Each row comes from the steps of one walk. Every step used is in the known rows, and no mark comes twice. Write the walk behind each row, first mark first.
(in the rows, 128 means zero)
Known rows
bopa, kuda, rosep: [120 132 166 144 144 120 165 123 100 116 119 111 149 124 143 129 164 113
 105 149 135  24  47 146 115 160]
tadad, pamu, kanel: [159 160 138 152 110 110 192  90  92 137 112 110  97 128 129 144 146 121
 101 168 131  98 142 131 135 108]
gine, kanel, pamu, tadad: [110 119 143 157 156  83 250  85  71  97 117 113 169 149 134 132 136 117
 116 147 144 102 141 130 115 102]
kuda, bopa, pamu: [141  72 136 145  93 120 149 123  97  96 135 102 151 123 139 136 141 123
 101 161 122 124 122 125 131 182]
rosep, zikaz, bopa, pamu, kanel: [113  86 141 158 107  99 195 113  97 132 126 109 103 127 157 145 125 116
 103 154 126 109 183 121 136 119]
pamu, tadad, gine, kanel: [153 148 151 116 143 113 240  89  73 118 108 110 143 136 136 148 160 126
 114 174 138  96 145 130 125  93]
bopa, kuda, puvo: [123 113 141 142 126 122 180 127 113 109 124 113 140 159 138 183 174 115
 109 150 143  17 136 143 103 133]
puvo, kuda, bopa, pamu, tadad, gine: [134  98 166 117 104 150 148 106  68 101 140 115 147  68 141 134 142 147
 104 208 121  57 126 131 145 192]
kuda, rosep, zikaz, bopa, pamu, kanel: [114  78 165 157 120  99 203 115  94 140 127  96 106 133 159 137 128  97
 102 164 123 127  84 129 131 151]
kuda, bopa, pamu, tadad, gine: [146  90 157 112 102 146 159  98  70 103 146  98 153 109 137 143 140 126
 108 208 121 118 125 121 133 158]
bopa, kuda, rosep, zikaz, kemav, pamu: [ 80 113 107 156  98 125 164 127 101 136 122 107 149 124 162 128  82 100
  97 145 128  30  99 138 110 156]
gine, kanel: [146 131 130 148 135  87 230 116 100 114  97 114 142 150 138 141 161 122
 107 127 139 102 143 134 124 117]
puvo, zikaz, kemav, pamu, tadad, gine, kanel: [100 131  82 135 122 163 235  99  69 135 109  96 139 113 142 137  80  94
 105 164 129 119 166 121 126  46]
tadad, gine: [154 138 135  97 116 132 149 115  98 127 125 106 132 108 135 145 165 131
  99 162 125 100 142 131 128 106]
puvo, zikaz, kemav, kuda, bopa: [123 168  75 156 143 169 176 153 101 119 135 107 144  95 149 128 192 105
 105 131 110  78 139 132 146 131]
gine, kanel, pamu: [111  99 129 147 135  72 252 108  96 105 109 111 152 146 138 133 146 120
 103 127 139 100 139 133 115 118]
kanel, pamu, tadad: [111 129 142 150 148 113 161  85  73  98 145 112 176 122 131 129 134 121
 114 155 134 106 140 129 115 100]
kemav, pamu: [133 123  99 147  92 121 135 108 102 116 126 107 156 121 130 133  71 117
  97 141 134  98 142 131 122 121]
kuda, rosep, zikaz, kemav, pamu, tadad, gine: [112 129 114 119 104 147 156  96  72 150 140  91 152 116 153 137  78  98
 104 187 119 125  96 128 114 118]
kemav, zikaz, bopa: [132 157 106 145 125 140 148 149 105 111 135 103 155 131 154 136 192 128
 103 134 122 115 157 124 136 128]
kanel, pamu, tadad, gine: [117 126 149 107 135 129 170  83  69 112 145 105 161 106 132 137 140 128
 107 181 128  99 140 127 117  91]
zikaz, kemav: [125 138  90 134 137 138 141 121  99 127 128 119 141 120 142 136 160 151
 109 131 126 113 154 131 133 116]
puvo, kuda, rosep: [134 140 160 143 144 120 136 126  96 123 123 116 144  88 139 120 166 128
 102 148 129  64  41 153 132 181]
kuda, rosep, zikaz, bopa, pamu, tadad, gine: [115  79 182 119 103 144 156 107  69 119 143  91 153 114 158 138 145 104
 107 209 118 121  84 123 125 125]
bopa, kuda, puvo, zikaz, kemav, pamu, tadad: [ 69 117  84 172 124 181 173 113  86 119 134 102 154 139 141 172  85  81
 112 161 140  41 158 131 104  71]
zikaz, bopa, kuda, puvo: [118 118 143 133 133 143 183 134 112 102 133 119 140 154 147 180 175 139
 110 157 134  29 137 136 123 139]

Write each row's walk
[122 129 121 145 131 118 149 129  98 141 130  98 143 133 158 133 168 103
 107 137 118 140  92 136 116 140] => kuda, rosep, zikaz, kemav
[116 133 175 157 125 102 166 130 101 122 119 103 149 132 157 133 168  84
 103 146 130  34  83 144 107 151] => bopa, kuda, rosep, zikaz
[127 144 172 147 133 122 140 140  97 118 132 113 145  90 161 123 171 123
 102 149 115  85  77 145 141 179] => puvo, kuda, rosep, zikaz, bopa
[130 158 139 149 131 121 172 146 107 123 132 110 155 120 161 131 186 105
 103 147 118  50  79 140 135 150] => kemav, kuda, rosep, zikaz, bopa
[114  78 162 128  96 114 238 105  71 109 112 105 143 135 160 150 144 118
 109 190 130  98 184 118 129  95] => rosep, zikaz, bopa, pamu, tadad, gine, kanel
[ 84 113  98 156 140 167 179 143 108 124 124 104 129 141 148 176 183  93
 109 135 132  49 156 137 107  81] => bopa, kuda, puvo, zikaz, kemav
[ 96  85 122 130 109 191 187 131  84 112 139  98 144 116 143 180 176  90
 107 202 129  33 145 128 124  61] => kemav, kuda, puvo, zikaz, bopa, pamu, tadad, gine
[140 135 163 144 130 119 152 132  99 119 139  97 152 131 157 132 166 102
 105 150 114 146  77 132 129 144] => kuda, rosep, zikaz, bopa
[ 97 110  76 168 133 149 229 136  96 140 124 107  99  96 152 132 153 100
 102 145 118  60 145 128 147 139] => puvo, zikaz, kemav, kuda, bopa, pamu, kanel
[106 129 118 146 123 145 187 159 118 105 132 105 145 166 159 182 207 117
 106 148 135  24 154 133 115 145] => kemav, zikaz, bopa, kuda, puvo
[124 137 100 163 128 144 179 148 115 121 124  98 145 139 135 174 199  64
 105 136 135  46 140 143 110  75] => kemav, kuda, puvo, zikaz
[109  70 137 153  81 117 137 131  98 104 131 106 148 123 157 139 144 119
 101 153 123 109 179 122 129 118] => rosep, zikaz, bopa, pamu
[105 100 160 125 103 146 176 122  75 122 136 104 157 103 161 136 163 106
 105 206 121  23  86 132 130 131] => kemav, kuda, rosep, zikaz, bopa, pamu, tadad, gine
[ 95 129 135 150 133 122 168 135 100 133 121 110 141 128 165 132 170 109
 106 140 125  40  97 141 113 151] => bopa, kuda, rosep, zikaz, kemav
[116 137 169 135 152 142 170 132  99 108 130 116 149 117 152 127 164 139
 106 156 126  36  46 139 135 166] => zikaz, bopa, kuda, rosep
[104 158 121 148 128 144 165 155 106 104 124 115 153 124 161 136 195 133
 103 137 129  15 161 130 133 140] => kemav, zikaz, bopa, kuda
[152 129 137 105 124 103 242 114  98 125  99 107 126 135 140 148 168 128
 101 154 134  95 144 133 126 109] => tadad, gine, kanel
[ 91  67 101 163  99 165 177 157 110 106 129 101 144 129 145 173 179  87
 101 156 131  38 142 133 123  87] => kemav, kuda, puvo, zikaz, bopa, pamu
[ 70  98  70 161 104 169 174 136 109 127 125 101 137 138 145 172  94  82
 100 141 135  39 156 134 104  87] => bopa, kuda, puvo, zikaz, kemav, pamu
[106 115 137 162 129 147 177 139 109 111 123  98 138 145 139 176 181  66
 106 142 138  44 142 141 101  81] => bopa, kuda, puvo, zikaz
[ 93 114  86 173 127 179 168 130  75 105 138 107 162  93 147 125 161 101
 112 164 120  60 144 124 140 122] => puvo, zikaz, kemav, kuda, bopa, pamu, tadad
[100 147 143 155 144 167 160 142  98 101 126 111 143  95 151 130 168 108
 104 138 122  45 150 130 137  82] => puvo, zikaz, bopa, kuda
[109  62 160 152  94 117 146 134  96 114 135  95 152 128 159 132 147 101
  99 162 120 126  80 129 123 151] => kuda, rosep, zikaz, bopa, pamu
[100 139 166 154 156 166 167 143  96 109 128  98 146 101 154 121 172  90
 103 148 120  65  51 138 131 114] => puvo, zikaz, bopa, kuda, rosep
